Each row was made from one walk, in order. Every step used is in the known rows, and no mark comes twice. Write each row's walk.
Known rows:
F -> R -> B -> N -> E -> W: [ -2  -5 -40  22 -21   1 -12 -28   8  11  14  17  -5 -11  30 -19   0   2
  12 -27  27   3   5  15  19]
W -> B: [ -1   1  -3 -10   5  -9 -14 -21  -4 -14 -12  -2  -3 -30  -3  -1 -16   2
   5   2   1   5   0 -12  -1]
R -> F -> W -> B: [  4   1  -8   6   9   0 -12 -21 -21 -26 -27  -5   6 -34  -5   6 -14  20
   9   2   0  17  14   2   1]
S -> W -> F -> R -> B: [  7 -16  10   2  16  -5  37  -6 -26  18  -7   4  30 -23   8   3  15  36
   1  25 -12  19  11 -11   7]
E -> W -> B -> R -> F: [ -5  -7 -12  -7  16   5 -13  -9   2  -2  -9 -22   7 -19   0  19  11  13
   6  -7   8  18  10 -17   9]
R -> F -> W -> U: [  0  13   2  14  -6   0   0 -23  -6 -11 -16 -19 -18   2  -5  -1   9  11
   9  28  -3  22   6  23  -3]
F -> W -> B: [  5   4  -7   7   5  -8 -13 -22 -20 -26 -25   5   6 -36   3   2 -23  14
   9   0   3   9   7  10  -4]
E -> W -> F: [ -4  28 -13  -5 -30  -5   1 -10   0   9  -7  -3 -11  15 -12  -6  -4  -2
 -11   4  14   4  -3 -17   0]
R -> B -> N -> E -> W -> U: [ -6   8 -16  22 -16   6 -18 -24  22   6   8   2 -22  14  13 -14   5  -9
  10   4  13  10   1  25  11]
E -> W -> U: [ -5  19 -14   4 -20  -2 -12 -26  16  -1   0  -7 -32  11   8  -8   1 -12
  15  17  12  -5  -5   8   3]
B -> R: [ -7  -6   4  -4  13 -20  -4  -4   2  10   5 -11   9 -21  18   6   7   2
  -3  -6  12  10 -11   4 -12]
N -> B: [-10   6 -19  -9  -3 -18   1 -37   0 -12  -2   5 -37 -22  27 -20  -2  -2
 -10  -9   4   1   1 -10   7]
F -> R -> B -> N: [ -5 -23  15  23  14   2  17 -12  -5  14  14  10  19 -19  -3 -16  19  15
  16  18  10  32  17  13   8]
S -> W -> F: [-15  20  28 -13 -18 -15  11  -9 -16  19 -25  -9  -5   8 -25 -12   4  -1
 -13  24  -8  27  -3 -20  -3]
W -> B -> N -> E: [-10  -7 -12  19 -12  -3 -25 -27  11   6   8   9 -10 -13   7 -26  -3  -5
  -4 -27  10  30  -3  23   9]
W -> F -> R -> B -> N -> E: [ -4 -12  -9  26  -7   0   1 -18   3  19  14  11   6  -5   9 -21  12  13
 -10 -16   4  36   3  23  10]
S -> W: [-21  -2  26 -17 -11 -24   8 -23 -23  18 -16  -4 -14 -21   3 -23   0  -7
  15  19  -4  19  -5  -9   3]
E -> W -> B -> N: [-13   1   0  19  -3   5 -25 -18  12  -6  -1  11  -5 -13 -14 -17  -6 -11
  19  -2  24  19  15   6   9]
W -> F: [ -6  22   9 -11 -18 -11  11  -7  -5  10  -6 -10  -6  11 -22  -8   3   2
 -21  15  -2  20  -7 -17 -10]
N -> B -> W: [ -9  -6 -27  -7 -13  -5 -23 -22  -1 -12 -18  -6 -45 -19  24 -15  -3 -14
  -3 -29  10   3  12   8  -1]
W -> F -> R -> B -> N: [ -4 -16  18  24  12   5  18  -7  -5  16   9   9  22 -10 -12 -14  20  17
   8  20   8  37  18   9   6]
U -> W -> F -> R: [ 17  21 -12  -1  -7  -3  23 -19 -23   7 -16  -1   1 -17  -3   7  14  37
 -14  15   4   2   3 -12   5]
U -> W: [  9  17  -6 -14 -14  -6 -13 -15 -31  -8   8  11 -30 -16   6 -10   1  11
 -13   8   9   7  13   5   5]
B -> N -> E: [-12  -7 -12  17 -19  -9 -15 -26  10  14  18   7 -16  -7  11 -33   5  -8
  -7 -24  11  31  -6  28   7]
U -> W -> E: [  0  18 -11 -18 -12  12 -21  -3 -19  -9 -17  22 -25  -9  18 -18  -7   0
 -11  -3  26  -1  -2  13 -14]
U -> W -> F: [  5  34   5 -10 -20  -1  -3  -4 -22   2  -7   1 -17  12 -23  -3   3  13
 -32  16   3  19   8 -10  -2]
R -> F: [ -7  -6  -4 -18  -3  -3   8 -16  -9   3   4 -24 -14 -12  -9  -6  17  10
   5  13  -5  27   6 -18   6]
R -> B: [  1 -23   7  -6  11 -10  19  -5 -18   7  19   6  13 -23  14 -10   7  15
   4  17  -7  19   8   0   0]

Which walk is each row?
[ 13 -14 -16  10   6   0  27 -11 -15  15   4   9  27 -18  20   3  12  36
  -3   4  -2  10   9  -3  11] => N -> E -> W -> F -> R -> B
[ -7  18 -10  -5 -19  -2  -9  -9   0  -1 -25 -11 -26   9  -9  -6   1  -5
 -26 -11   4  16   8  -8  -6] => N -> B -> W -> F
[  2   0  -9   7  -6  -6  10 -19 -32 -13 -12 -11  -1 -23   2  -6   3  22
   8   8   2  27  10  16  -3] => R -> F -> W
[ 11  16 -24   3 -12  -5  26 -24  -9  12 -15  -3   6 -13   4   4   9  27
   2   7  10  -8  -4 -17   6] => E -> W -> F -> R
[ 12 -26  -2   1  20  -6  35 -12 -22  10   9   5  26 -35  22   1  15  34
   9  18  -7   9   9  -4   6] => F -> R -> B
[ -4  27 -24   2 -35  -4  -6 -16   5  12  -4   0 -13  17  -3 -11  -5  -2
 -20 -13  13   7  -6  -8   3] => N -> E -> W -> F
[ -4  -5   2  -1  24 -13 -18  -5   4  -3 -10  -9  16 -29  12  18  -3   6
  -2 -10  10   7  -5  -3  -8] => W -> B -> R
[ 12  16 -32   8 -15  -4  20 -27  -7  14 -13  -1   5 -12  10   1   8  27
  -5  -5  11  -5  -6 -11   9] => N -> E -> W -> F -> R
[ 17 -10   0   3  15   2  31  -4 -29   9   2   9  24 -22   9   7  16  42
  -8  21  -7  14  17  -7   6] => U -> W -> F -> R -> B
[-16  -7  -3  18 -11  -5 -25 -27   7  10   0  10 -10 -14   7 -28  -3  -7
   0 -24   6  33  -1  21  12] => S -> W -> B -> N -> E
[  0  12   3  17   3   0  -3 -16  -3  -9 -16 -21 -10   0   0   6  12  12
   6  24   1  24   3  25  -6] => B -> R -> F -> W -> U
[ -1  -3  -3 -10  20   7 -15  -6  -9  -5  -9 -21   3 -21  -4  20  14  21
  -3   0   3  25  15 -14   8] => U -> W -> B -> R -> F
[ -5  -2 -13  20 -12   1 -32 -25   4   3   8  15 -15 -13   8 -24  -3   0
  -9 -27  12  29   5  25  13] => U -> W -> B -> N -> E
[  7  14 -26  17 -14  -1  17 -25  -2  16 -13   2   7  -8   3  -3  11  25
  -2  -4  16   4  -2  -5  11] => B -> N -> E -> W -> F -> R
[ -9   5 -40  15 -32  -3 -23 -29  12   9  16  14 -20  -2  23 -26  -7 -14
   9 -31  29   4  -1  15  16] => B -> N -> E -> W
[-10  -7  -9 -10  16  -1  -1 -14   1   0  -3 -23  -7 -17  10   8  21  14
  -5  -5   3  25   8 -16   8] => N -> B -> R -> F
[ -8  -7 -15  25 -10   1 -24 -26   2   0   1   5  -5 -14   5 -21   0   5
  -2 -27   9  39   7  28  10] => R -> F -> W -> B -> N -> E
[ 10   7 -16   0  -7  -2  20 -17 -11  12 -26 -13   2 -16  -1   7  14  25
  -4   3   4   3   0  -9  -2] => B -> W -> F -> R
[-12 -21  21  17   9   0   6  -5  -2  11  22  10  11 -10  -8 -24  14   1
  13  17   9  39  17  15   4] => R -> B -> N
[ -5  -8 -19  -3  12   5 -19 -11   5   0  -6 -20   5 -17   7  15  11  14
   1 -17   8  21   7 -11  12] => N -> E -> W -> B -> R -> F
[ -2  13  -2  18   5   2  -5 -23   0 -14 -20 -17 -17  -2   7   5  11  14
   2  18   0  21   7  22  -1] => N -> B -> R -> F -> W -> U
[ -8   5 -17   1   3  11 -10  -7 -14 -15 -36   9  -3 -16  26  -9  -3   9
  -2 -15  27  11  -2  20 -16] => N -> B -> R -> F -> W -> E
[  3  -7  -3   8   2   7  -6 -13   5   1 -14 -15 -17  -3   8   4  13   4
  12  16  -3  10   9  20  -3] => F -> R -> B -> W -> U
[ -6  17 -15  13 -25   3  -5  -9   5  15   1   6  -1  20  -7 -13   0   2
 -16 -10  15  20   4  -1   8] => R -> B -> N -> E -> W -> F
[ -3 -15 -16  -9   0  17 -11   4  -8  -1 -30  10  -5 -15  29 -11  -1   2
   6 -17  21  -1   1  17 -18] => F -> R -> B -> W -> E
[ -4 -12   7  27   6   9  14  -8  -2  15   9  12  20  -7  -7 -13  17  15
  13  15  16  29  19   7  11] => E -> W -> F -> R -> B -> N
